Each row was made from one walk, in order. Every step used is in the known rows, and no mark comes twice. Write each row's walk.
In the rows, zero is written as 128.
Known rows:
kani-vugod-morive: [137 118 128 116 104 139 117 134 162 136 108 137 150 112 129 105 101 151
 144 130 117 127  97 138 154  78 142 134 115 130 146 184 121 126 140 115
 167 126 145 139 120  80 133]
teleg-kudok-dubit: [ 90 106 156 106 107 144 138 136 179 130 127 131 110 133 109 120 107 120
 127 177 114 128 131 107 118 158 161 108 121 131 138 154 138 135 118 163
 175 133 129 157 124 144 137]
morive-moli: [142 152 108 109 132 129 113 136 114 116 125 148 127 140 138 153 102 123
 131 108 146 113 113 112 117 128 154 149 126 179 130 134 131 113 135 108
 176 133 125 169 130 143 110]
teleg-kudok-moli-morive-keditul: [107 159 180  91 129 134 155 136 140 141 126  99 148 123 114 125 123 118
 115  95 139 146 193 134 140 126 186 125 119 165 137  80 127  95 131 116
 167 111 135 151 127 115 116]
selep-vosav-dubit-lata-fusir: [118 144 134 114 115 137 100 136 135 111 130  82 119 128 125 141  47 167
 134 167 156 145 187 134 112 147 158 129 137 218 123 145 135 145  83 137
 159 126 148 182 127 150 122]
vosav-dubit-lata: [136 143 169 132 117 134 145 109 160 111 122 101 137 131 117 153 117 157
 157 137 148 130 156 120 124 122 158 106 121 195 118 116 105 135  75 161
 187 118 135 160 132 162  94]
rubo-selep-vosav-dubit-tudis: [148 114 149 128 101 154  91 126 113  88 129  81 108 121 122 171 110 152
 161 168 131 133 167 136 129 103 133  94 111 130 115 129 126 166  91 159
 219  93 150 135 128 125 120]
biru-lata-dunutab: [131 139 109 156 118 130 140 125 135 146 123 152 138 134 119 108   4 137
 151 142 133 138 155 106 129 153 143 113 139 104 129  63 148 128  73 123
 117 138 104 172 140 122 140]
fusir-kani-vugod-morive: [145 103 128 125  88 143 101 135 158 139 111 140 140 113 129  60 114 148
 127 137 100 132 112 125 165  72 145 127 113 116 144 179 131 130 128 108
 141 127 150 140 114  89 128]
selep-vosav: [124 146 139 107 121 132  98 126 118 103 141  97 101 138 135 163 152 138
 108 175  99 128 121 123 118 142 129 136 117 129  98 136 163 161 127 129
 150 133 157 103 120 123 147]
biru-rubo-dubit-kudok-teleg: [104 127 132 133  89 140 101 133 144 147 121 112 122 134 127 128 132 156
 100 174 127 126  76 116 136 160 166 139 136 159 124 118 163 119 121 154
 201 153 122 209 130 111 158]
dubit-lata-selep-vosav-biru: [144  97  82 122 137 122 127 135 133 122 127  95 129 140 128 148 141 141
 136 177 121 125 189 108 124 139 150 127 126 109  90 147 157 125 152 163
 165 111 150  88 127 141 152]
ruros-morive: [141 146 126 113 124 112 148 142 169 152 133 121 142 121 128 101 100 150
 126 126  89 131 152 129 151  87 143 136 118  96 136 125 117 126 166 127
 102  89 131  94 122 103 138]
lata-selep-vosav-biru-rubo-dubit-tudis: [158  91 104 125 105 148  90 143 137  97 125  92 107 126 129 184  56 146
 143 177 118 111 176 136 133 115 138  85 111  80 122 124 129 157 112 172
 201 102 143 162 127 132 152]
vosav-dubit: [124 120 169 121 110 153 136 117 127 113 114 102 108 133 125 101 115 142
 131 138 141 133 150 120 133  98 152 120 122 155 118 118 107 133  95 139
 164 116 114 140 124 142 101]
biru-vosav-dunutab: [121 161 157 153  82 143 141 117  95 136 131 135 165 111 129  47 119 137
 118 150  73 132 100 130 132 127 138 132 129  85 102  34 133 130  72 116
 230 141 147 128 121 164 155]
moli-morive: [131 106 156 118 148 129 163 127 153 150 125 108 120 109 122  93 141 151
 110 117 123 143 148 155 139  76 133 126 118 114 138 118 118 108 139 137
 143 103 126 133 116  76 142]
moli-morive-keditul: [122 156 174 103 137 137 155 127 121 145 127  89 132 127 119 118 137 131
 124  94 150 147 193 132 140 125 169 113 123 140 132  94 116 102 127  97
 140 116 132 127 131 110 115]
rubo-dubit-kudok-moli-morive: [120  90 158 111 125 124 150 132 168 130 120 123 167 110 116 115  98 138
 101 125 123 146 128 166 135  87 164 139 118 146 139 100 122  99 128 157
 185  94 126 203 117  96 149]
lata-selep-vosav-biru-rubo: [134 101  87  93 119 129 147 136 144 141 125  87  94 131 135 144  87 144
  96 186  89  96 192 109 135 125 141 120 117  45 122  94 152 132 125 161
 148 148 135 129 117 132 182]
dubit-lata-fusir-kani-vugod-morive: [144 108 123 124  88 140  93 139 166 137 113 132 145 110 126  71  84 159
 134 144 112 137 132 129 159  82 152 126 118 147 146 186 132 132 115 111
 146 128 158 162 116  96 125]
vugod-morive-keditul: [120 156 171 116 116 146 131 135 114 142 116 107 145 131 121 147 118 120
 148 100 128 133 186 126 141 120 178 105 117 127 135 126 122 107 113  90
 137 126 143 127 132 119 106]
vugod-kani: [126  92 131 135  94 147  99 127 114 135 127 159 135 131 132  77 141 123
 121 132 115 142 189 115 152 106 164 103 113 104 131 139 152 129  95  87
  73 114 127 149 125 131 123]
tudis-dubit: [146 125 139 113 115 155 104 122 140 117 118 127  85 159 132 108  89 119
 116 158 152 125 129 113 129 165 134 122 133 122 126 110 112 133  54 153
 139 110 109 165 120 148 127]
selep-vosav-biru-rubo-dubit-tudis: [156 103 119 119 100 147  88 139 135  97 126  84 107 124 128 200  67 152
 139 177 127 116 166 136 129 107 136  91 109  95 122 120 124 161 115 172
 193 106 147 149 125 136 156]
kani-fusir: [121 154  95 110 105 134 102 147 146 150 123 136 177 117 134 115 127 162
 123 115 161 116 111 123 141 157 157 133 141 178 137 180 102 147 142 126
 165 117 135 143 128 142 129]
teleg-kudok-dubit-lata-fusir-kani-vugod-morive: [128 103 134 116  79 147  98 142 183 140 112 132 137 111 119  69  80 158
 134 161 107 137 135 120 156  94 160 119 113 150 150 197 138 134 114 128
 166 131 159 172 113 101 131]
dubit-tudis: [144 122 125 149 115 127 101 134 118 106 133 123 125 114 122 177 109 143
 159 138 136 132 154 148 127 102 113 105 118 108 135 131 128 142 124 146
 181  98 149 126 132 116 123]
rubo-biru-lata-dunutab: [132 120 100 151 135 133 146 123 133 151 117 135 142 131 115 115  14 140
 145 156 133 141 156 109 131 142 156 120 147 102 120  54 162 122  78 128
 103 138 103 153 148 124 146]
selep-vosav-dubit-kudok: [116 134 164 139  72 138 122 109 110 104 127  95 127 130 120 159 122 168
 124 167 138 139 136 116 118 121 119 138 119 143 107 135 157 134  95 164
 215 144 142 167 130 139 153]
tudis-dubit-kudok-moli-morive: [120  96 158 109 124 124 152 129 168 133 121 128 153 118 116 106  98 137
  98 131 126 146 135 162 135  94 157 143 120 132 141  89 125  95 106 161
 187  90 124 198 114  96 147]
selep-vosav-biru-rubo: [131 113 104  86 113 129 147 133 142 141 126  81  93 126 134 161  96 149
  92 185  96 101 182 109 131 115 140 126 114  61 123  91 148 136 128 159
 141 152 139 116 116 136 184]
dubit-kudok-moli-morive: [114  96 156 115 128 115 160 131 162 136 124 129 168 106 115 112 113 139
 103 122 116 148 137 166 135  82 154 145 119 136 142  95 129  93 133 152
 181  96 131 186 117  88 148]
lata-dubit: [123  96 128 117 137 136 111 135 150 111 123 144  82 150 131 100  71 121
 135 146 129 139 158 147 123 165 154 108 134 137 121 158 124 125 110 136
 168 117 115 174 134 134 120]
ruros-morive-keditul: [129 185 153 101 121 126 144 138 132 144 132  98 148 137 123 124 108 129
 134 100 126 139 195 113 148 134 177 120 122 127 133 100 116 113 146  91
 109 105 137  99 135 129 113]
kudok-dubit-tudis: [127  93 135 136 112 135 101 137 142  99 133 131 124 125 113 164  88 131
 162 170 127 133 141 143 121 126 145  88 119 100 140 140 119 147 108 146
 189  90 145 144 133 132 116]
fusir-kani: [144  95 129 147  98 137  94 129 122 135 134 134 108 129 126  38 155 121
  94 142  96 137 161 100 152 110 133 113 123 104 122 118 148 137 106 112
  76 129 140 132 116 145 113]
biru-vosav-dubit-lata-fusir-kani-vugod-morive: [137 110 147 118  79 154  92 135 162 131 112 126 130 112 126  48  77 166
 126 151 105 135 125 121 163  84 158 127 117 149 140 181 128 135  96 111
 173 127 162 166 111 121 126]
teleg-kudok-moli: [ 97 129 138 102 112 120 129 146 167 121 125 150 161 118 117 143 100 102
 110 132 103 127 135 133 128 128 161 151 120 176 136 104 151 116 136 166
 185 119 134 172 120 138 131]
lata-dunutab: [134 120  98 146 104 135 115 130 109 147 126 151 138 140 130 105  37 136
 147 138 122 129 138 109 130 144 126 116 148  99 124  71 152 123  98 110
 162 121 115 169 140 120 110]

Write each row's walk:
[154 124  96 114  84 132  86 123 150 116 131 136 129 126 133  23 130 144
 100 144 140 142  93  94 162 131 126 147 132 162 133 150 136 147 140 102
 126 139 142 136 122 126 121] => fusir-kani-vugod
[127 103 118 140 105 127 130 122 146 114 125 119 127 134 114 151  72 151
 145 175 154 148 171 125 115 182 142 121 126 133 114 159 156 123  91 184
 186 150 126 195 140 142 195] => rubo-selep-vosav-biru-lata-dubit-kudok
[133 129 136 143  77 136 115 114 123 119 123 130 124 144 122 146  95 148
 124 159 161 134 121 114 119 160 107 135 132 117 127 122 142 118  66 173
 189 136 125 198 130 145 160] => tudis-dubit-kudok
[118 105 143 133 100 139 108 140 153 108 133 126 112 118 109 171  93 137
 159 172 124 132 154 134 121 124 135  90 113 109 141 150 134 147 118 170
 217 101 150 145 130 128 129] => teleg-kudok-dubit-tudis
[151 146 147 126 120 136 122 113 171 112 126 118 121 150 122 158 100 142
 147 151 155 126 141 115 121 168 147 108 128 171 125 110 106 135  45 170
 168 114 131 179 129 168 109] => tudis-dubit-lata
[139 100 115 150 136 134 142 124 157 114 123 128 137 141 125  91  91 133
 162 137 118 117 174 121 137 149 152  96 133 132 120 132 121 123  82 156
 190 109 122 188 135 137  94] => vosav-dubit-lata-selep
[129 165 144 146  83 137 125 114  97 123 130 104 163 117 134  97 142 141
 123 174  79 139 127 134 119 113 142 129 119  97  88  41 154 152  83 125
 213 136 149 112 122 118 148] => selep-vosav-dunutab
[110 105 139  99  84 130 124 128 145 103 123 121 179 125 118 152  73 120
 110 166 107 124 130 133 128 138 175 143 122 158 128  80 144 129  79 165
 210 125 132 225 124 152 143] => biru-rubo-selep-vosav-dubit-kudok-moli
[145 118  85 142 121 136 134 128 132 150 121 126 143 135 119 119  19 139
 157 166 137 137 179  92 130 167 156 113 139 103 114  74 156 133  81 141
 128 133 111 154 140 129 163] => rubo-selep-vosav-biru-lata-dunutab
[124 115 157 115 112 157 116 120 122  96 123  89  90 146 131  98 116 140
 125 172 109 126 161 115 132 121 153 118 119 136  96 130 138 152  91 144
 191 114 129 141 121 132 110] => lata-selep-vosav-dubit
[132 155 155 109  94 148 111 134 124 136 117 111 146 129 123  95 118 128
 135 109 135 139 166 111 158 123 177 114 120 143 137 136 126 117 119  77
 137 131 150 133 129 119 104] => fusir-kani-vugod-morive-keditul
[117 107 129 146  94 124 120 123 131 114 127 142 123 137 121 141  82 149
 137 149 145 143 142 138 116 161 120 125 132 129 124 157 151 113 107 162
 211 141 128 203 140 136 155] => lata-dubit-kudok
[147 100 118  88 107 156 115 137 154 119 115  76 105 139 135 157  67 139
 100 178 122 104 144 112 131 133 165 108 117 114 115 113 118 149 115 165
 145 138 121 166 120 157 171] => selep-vosav-biru-rubo-dubit
[142 134 107 153 104 128 123 123 133 142 129 145 154 140 124 137  36 150
 165 139 130 129 145 107 125 154 136 104 145 133 122  69 145 126  76 127
 184 119 127 185 144 139  99] => dubit-lata-dunutab
[137  93  81 155 161 122 162 136 159 132 119 141 135 132 120  81  71 117
 149 142 127 126 199 116 139 157 156 114 131  84 125 137 137 112 114 157
 107 126 107 147 133 122 158] => vosav-biru-lata-selep
[157  77  75  92 125 146 143 134 143 162 119  83 144 117 127 122 104 125
 138 154 123 100 170 104 145 157 149  99 130  92 141 104 115 135  99 163
 138 142 114 168 128 140 178] => vosav-biru-rubo-selep
[142 122 116  97 124 146  93 127 119 113 138  80 123 134 133 150 156 129
 128 177 103 122 123 114 125 170 137 120 123 136 102 141 153 171 105 139
 153 133 149 131 124 126 159] => rubo-selep-vosav
[141 122 114  83 116 147 105 128 128 122 138  70 109 131 135 157 132 134
 114 188  86 107 133 111 129 166 137 114 118 108 112 115 154 175  90 147
 153 148 146 147 120 126 174] => biru-rubo-selep-vosav
[117  87 105 108  94 122 114 141 153 100 121 132 183 135 122 158  52 114
 105 171 106 118 133 135 126 148 178 142 125 139 120  96 151 118 111 172
 201 118 133 223 126 154 157] => lata-selep-vosav-biru-rubo-dubit-kudok-moli
[127 132 118 127 142 130 116 129 141 100 138 110 101 141 130 126 108 128
 122 180  89 125 155 119 125 166 144 125 118 101 101 137 168 158 103 142
 133 137 142 132 123 114 161] => biru-lata-selep-vosav
[148 146 108  99 114 136 103 141 137 121 111 154 142 129 139 135  84 139
 142 110 138 113  92 118 135  96 164 153 118 180 143 174 125 112 143  99
 203 132 135 175 124 109 114] => kani-vugod-morive-moli
[118 120 150 146  75 138 123 112 110 103 126 101 127 134 122 141 114 162
 129 169 131 134 144 117 122 132 119 133 122 127 106 138 159 131  92 166
 224 138 139 180 131 134 148] => lata-selep-vosav-dubit-kudok
[133 105  97  96 117 127 161 134 146 153 120  97 106 121 130 143  86 144
 100 162 111 100 186 112 136 109 139 121 119  61 138  86 131 119 129 158
 128 150 124 128 120 138 176] => vosav-biru-rubo
[142 106 116 118  94 142  96 142 163 135 111 118 131 111 125  71  80 159
 122 166 112 143 151 121 158  82 162 136 112 128 135 191 145 136 128 118
 120 133 157 131 112  92 160] => selep-vosav-biru-lata-fusir-kani-vugod-morive
[120  95 130 122 168 135 142 129 175 114 115 129  90 140 116 107  49 126
 133 165 141 151 176 146 123 161 183 112 133 140 118 141 134 124  90 154
 111 133 101 157 142 137 158] => rubo-biru-lata-dubit
[133 129 115 124 133 128 105 128 138  97 142 105 115 146 134 148 132 137
 131 177  86 118 145 120 122 166 137 117 122 122  96 142 165 157 105 146
 180 124 157 141 126 125 131] => dubit-lata-selep-vosav
[134  93 115 115 153 138 128 134 173 113 119 119  89 146 120 110  51 124
 146 174 144 147 198 130 123 187 183 104 126 141 111 157 127 134  95 167
 135 129 110 159 134 143 172] => rubo-selep-vosav-biru-lata-dubit
[140 130 114 126 151 126 156 126 161 130 122  96 132 122 112 148 100 133
 139 168 147 141 186 105 125 153 168 127 116 129 112 127 136 139 109 170
  79 146 123 101 128 142 199] => rubo-selep-vosav-biru-lata
[113 114 144 112 143 147 127 127 113 129 132 113 110 124 122 100 136 138
  92 159  90 121  84 121 137 144 141 150 142 106 104 113 153 123 116 121
 153 137 151 100 128 192 167] => rubo-biru-vosav
[114 112 182 111 121 166 135 117 116 114 117  92  95 130 121  79 121 148
 107 161 116 128 121 114 140 109 161 136 133 142 102 107 126 129  87 134
 184 124 130 121 124 187 130] => rubo-biru-vosav-dubit
[106 136 135 141  93 140  93 128 136 145 121 126 111 146 126 110 146 149
 105 176 140 138  78 111 133 175 155 149 143 158 120 121 166 111  99 154
 203 136 121 192 129 109 145] => tudis-dubit-kudok-teleg
[122 101 101  87 109 132 155 136 175 140 127  84  93 131 125 157  78 149
 105 203  86  96 202 100 129 140 153 108 112  64 125 103 155 136 113 185
 181 150 142 147 117 144 181] => teleg-kudok-dubit-lata-selep-vosav-biru-rubo
